Known rows, with every step that occurs:
U-G-N: [ -5   2 -13  -9  -6  -1  13 -11   2 -10   4   7  13 -17  14   6   3  13
  -9  -8 -13   4  -1   6  -2   4   3]
T-K-G-U-B-W-V: [-10   6   0   4 -22   4 -19  -8   2 -15  13   2   5 -23  -6   8  -5  -7
  21 -22   6   7 -10  12 -20   0   2]
S-W-B: [ -6  -2  -1  -3  20  -4  -8 -11   5   3   9  21   5  14   7  14 -11   6
   1  19   6   8 -15   2  -3  -9   4]
K-S-W-V-U: [  7   2  -4   3  33   1 -13 -16   0  12  13   1   6 -21  10  15  -1   4
  -1 -20  -2  -7  -9   8  -8   7   9]
G-N-S-W-V-U: [ 22  -4   3  -6  18   1  -1 -11  -5   2 -13   8   2 -17   9  16  29   8
  -6  -9  -5  -5 -14   8   1   5   9]
K-G-N-S: [ 11 -10  -7 -10 -20   3  21  -4  -6 -14  -8   9   4 -40  -6   8  19   6
  -1 -35  -9  -3 -20   7   5  15   3]
B-W-V-U-G: [ -9   6  -9   1  11   1 -21 -16   2   1   9   4   7  -4  17   9  -5   6
  -2  -7  -6   7   5  12 -12  -1   2]
T-K-S-W-B-U-G: [ -1   8  -2  -4  24  -2  -8 -12  -4   1  21   0   4  -5   2  16 -19   0
  -1  21  11  -2   6   5 -16  11   5]
N-S-W-V: [  5  -6   1  -4  26  -3   1 -16  -4   5  -4  12   3  -9   1  13  14   3
  -5  -8   2  -4 -21   4   1   1   9]
K-T: [-12   0 -12   0   5  -2   4 -12  14 -10  19   1   7 -10   6   4  -3   2
 -12 -22  -7  -1  -6   7 -13  12   8]
K-S-W-V-U-G: [  5   6  -8   3  32   2 -11 -20  -5  14   7  -2   9 -23  16  13 -12   6
  -4 -14  -4  -5   0   8  -9   8   4]
N-G-U-B-W-V: [  0   6  -4   1  -4   1 -13 -11   4 -17  14  13   7  30  -2   8  -2  -1
  24 -27  -2  15  -3   9 -13  -9   3]
S-N-G-U: [  4   2 -16   4 -13   3  12 -12   5 -21  14   3  10  25   5   1  -1   7
  20 -40  -3   8   1   6   3  -1  -6]
T-K-S-W-B: [ -1   2  -1  -5  18   0   5  -6   4   2  30   5   4 -30  -5  16 -14   2
  -2  14   7  -2  -7   5 -10   3   8]
K-G-U-B-W-V: [ -9   0  -4   5 -11   1 -22 -11  -1 -10   4  11   6   2   0   8  -6  -5
  21 -26   3  10 -19  10 -14  -4   0]
W-B-U-G-N: [ -2   3  -5  -9  -1  -5  -7  -8   0 -11  -3  12   7  19  13  13   7   7
   1  12  -3   9   8   6  -9   9   1]
S-N-G-U-B-W-V: [ -2   4  -8   5  -9   0  -4 -10   1 -21  11   6   6  39  -2   7  10   0
  23 -22  -3  14 -12  11  -6  -4  -2]
G-N-S-W-V: [ 13  -7   3  -9  18  -1  10 -11  -7  -1 -13  15   5 -17   2  15  33   7
  -7   3  -4  -4 -20   6   4   5   8]
T-K-S-N-G-U: [  8   7 -16   2 -15   7  25  -8   4 -22  34 -13   9 -15  -7   4  -2   2
  18 -45  -3  -3   8   9  -3  11  -2]
T-K-G-N-S: [ 10  -4  -4 -11 -30   6  23  -1  -3 -19   1  -1   4 -64 -12   8  20   3
  -3 -30  -5  -6 -12   8   0  18   6]
W-V-U-G-K: [ -8   5  -7   6   3   3 -10 -16   1  -3   7 -13  10 -23  11  10  -2   8
   3 -13 -11   6   7  12 -16   7  -3]
B-U-G-N-S-W: [ 15  -5  -2 -12  20  -4   7 -15 -12  -5  -9   8   3  15   9  11  12   8
 -13   5   0  -2 -11   3   0   9   6]
W-B-U: [ -7   1  -4  -4   8  -8 -19 -10   7  -8  10  12   2  28   7  12  -1   1
   8  -1   5   6  -2   4 -11   6   6]
V-W-B-U-G: [-13   5  -4  -3   6  -2 -22 -12   0  -7  -2   8   4  36  13   9  -7   1
   1   9   8  12   2   6 -12   5   8]
B-U-G-N: [ -2   3 -10  -9  -3  -4  -2 -13  -2 -12   0   4  10   7  15   7   9   9
  -5  -7  -7   2   4   6  -8  12   4]
G-K: [-11  -4  -8  -2   1  -1   8 -11   9 -12  23  -4   9 -15  -2   7  -3   9
  -1  -6  -7   6 -11   7 -10   4   2]
T-K-G: [-10   4  -8  -1 -25   4   2  -7   5 -13  15  -1   8 -51  -6   5  -6   1
   5 -31   1  -3  -5   7  -8  12   3]

Rows:
[ -5  -4  -5   0  27   1  12 -12  -5   4  22   0   8 -14  -2  16 -24   8
  -3  29  -1   9  -7   6 -12   3  -4]
U-G-K-S-W-B
[  2   4  -8  -2  -6   1  -3 -10   7 -20  27  11   5  36  -2   4 -18   2
  19 -25  -2  16  -7   6 -12 -13   4]
N-G-U-B-W
[  7  -3  -1 -13   0   0   1  -7  -8 -12 -16   9  -1  24   7  11  18   3
  -5  10   2   9  -4   7  -4  11   9]
V-W-B-U-G-N-S
[  1   1   0  -8  16  -4 -10 -11  -7  -3  -8  18   7  28  15  16   2   9
  -2  32   5   8   0   4  -8   2   0]
S-W-B-U-G-N
[  3   0 -19  -1  -4   1  28  -8   1 -16  23  -3   9  -6  -7   6   6   7
   6 -38 -12  -2  -7   8   4  17   2]
K-S-N-G
[  9  -4 -11 -12  -2   0  26 -11  -4 -10  -1   3   6 -21   6   7  11  10
 -12 -14 -14   1  -8   6   4   8   5]
U-G-N-S
[-15   1  -5   4   8  -2  -7 -12   4 -13  14  -8   6  18   1  11  -9  -1
  -4  18  -1  11  11  11 -27  18  -4]
W-B-U-G-K-T
[20 -3  0 -8 16  2  5 -9 -7  2 -8 10  1 -2 14 16 -2 11 -8 14 -4  5 -4  5
  1 -3  2]
V-U-G-N-S-W-B
[ 15  -9  -1 -12  15  -2  19  -9  -4  -5  -2  13   3  -8   2  11  17  10
 -12   0  -4  -2 -24   3   6   1   8]
G-N-S-W
[  5  -7   4  -4  28  -3   0 -15  -9  -2   1   1   0  23  -2  16  -8   3
  -1  33   8   9  -9   4 -11   4  -2]
N-S-W-B-U-G-K
[ -7   5  -4   1 -23   4 -11  -6   5 -18  24   1   4 -17  -6   4 -21  -5
  15 -23   7   7 -15   9 -17  -4   2]
T-K-G-U-B-W
[ 15   1  -6  -6   2   2   5 -12  -5  -4 -12  -3   5 -28  14  11  22   7
  -5 -24 -15  -2   3  11  -1  11   5]
W-V-U-G-N-S
[ 12  -2  -6  -9   6   3   1 -11  -7  -5  -5   3   3 -18  11  12  21   8
  -9  -2 -13   4  -1  13  -3   6   3]
B-W-V-U-G-N-S
[-15   2  -9   3   7  -1  -1 -16   3 -14  17 -16   9   8   4   5  -7   1
 -10   1  -5   3   7  10 -25  22  -1]
B-U-G-K-T
[  4   0  -8   3  28   5   6 -16  -4   5  25 -15   9 -25   8  11 -26  10
  -9  -1  -7   1  -5   8 -13   7  -2]
V-U-G-K-S-W
[  9   4 -16   4  -9   0  21  -9   3 -20  27  -8   6  18  -4   5  -8   0
  20 -53  -9   4 -13   7  -3   7   3]
K-S-N-G-U-B
[ 13  -5  -5 -11  15   0  21 -13  -9  -1  -6  10   6 -13   8  10   6  12
 -15   6  -6   0 -15   3   5   1   5]
U-G-N-S-W
[-14   3  -7   7  11   5 -11 -13   4  -7  18 -13   8 -14   7  10  -2   3
 -10   9 -10   9   9  18 -27  12  -5]
B-W-V-U-G-K-T
[  1   4   0   4  23   0 -24 -16   3   8   1   8   6  -4  16  13   2   6
   0 -12   1  -2  -9   7  -7  -1   6]
S-W-V-U
[ -1   5  -8  -5   1   2 -12 -11  -2  -5   0   7   9 -13  18  11  13  11
  -5   3 -12   6   6  13  -9   3   0]
B-W-V-U-G-N
[ -3  -2 -11   3 -15   3  -6 -13   2 -10   6   9   9 -13   7   2 -17   2
  18 -47   2   4  -7   6  -5  -1  -4]
K-G-U
[ 11  -8  -8 -13  -2  -2  23  -7   2 -12   4   7   3 -21   1   8  21   8
  -9 -19 -12  -2 -16   5   5   8  10]
G-N-S
[-11   1  -6   3   8   4 -15 -14   0  -4  14  -7   8 -13   8  11  -2   8
  -1   9  -8  11   4  14 -18   2  -5]
B-W-V-U-G-K
[ -8  -1 -13   6 -14   4  27  -6   7 -27  22 -14  10   1 -13   4  12   6
   0 -14 -12   7  -2  12 -11  22  -5]
S-N-G-K-T
[ -8   0   2   0  23  -3 -14 -15  -5  -2   7   5   6  28   6  15 -14   6
   2  38   7  13  -2   5 -17   1  -5]
S-W-B-U-G-K
[-11   0   1   5  25  -2 -11 -14  -1  -5  10  -2   5  27   3  14 -14   1
  -8  38   6  10   3   8 -26  11  -5]
S-W-B-U-G-K-T
[  5   7 -10   1 -12   1   0 -12   9 -19  20   5   7  25   1   3 -18   2
  22 -47  -5  11  -4   3  -9  -6   6]
N-G-U-B
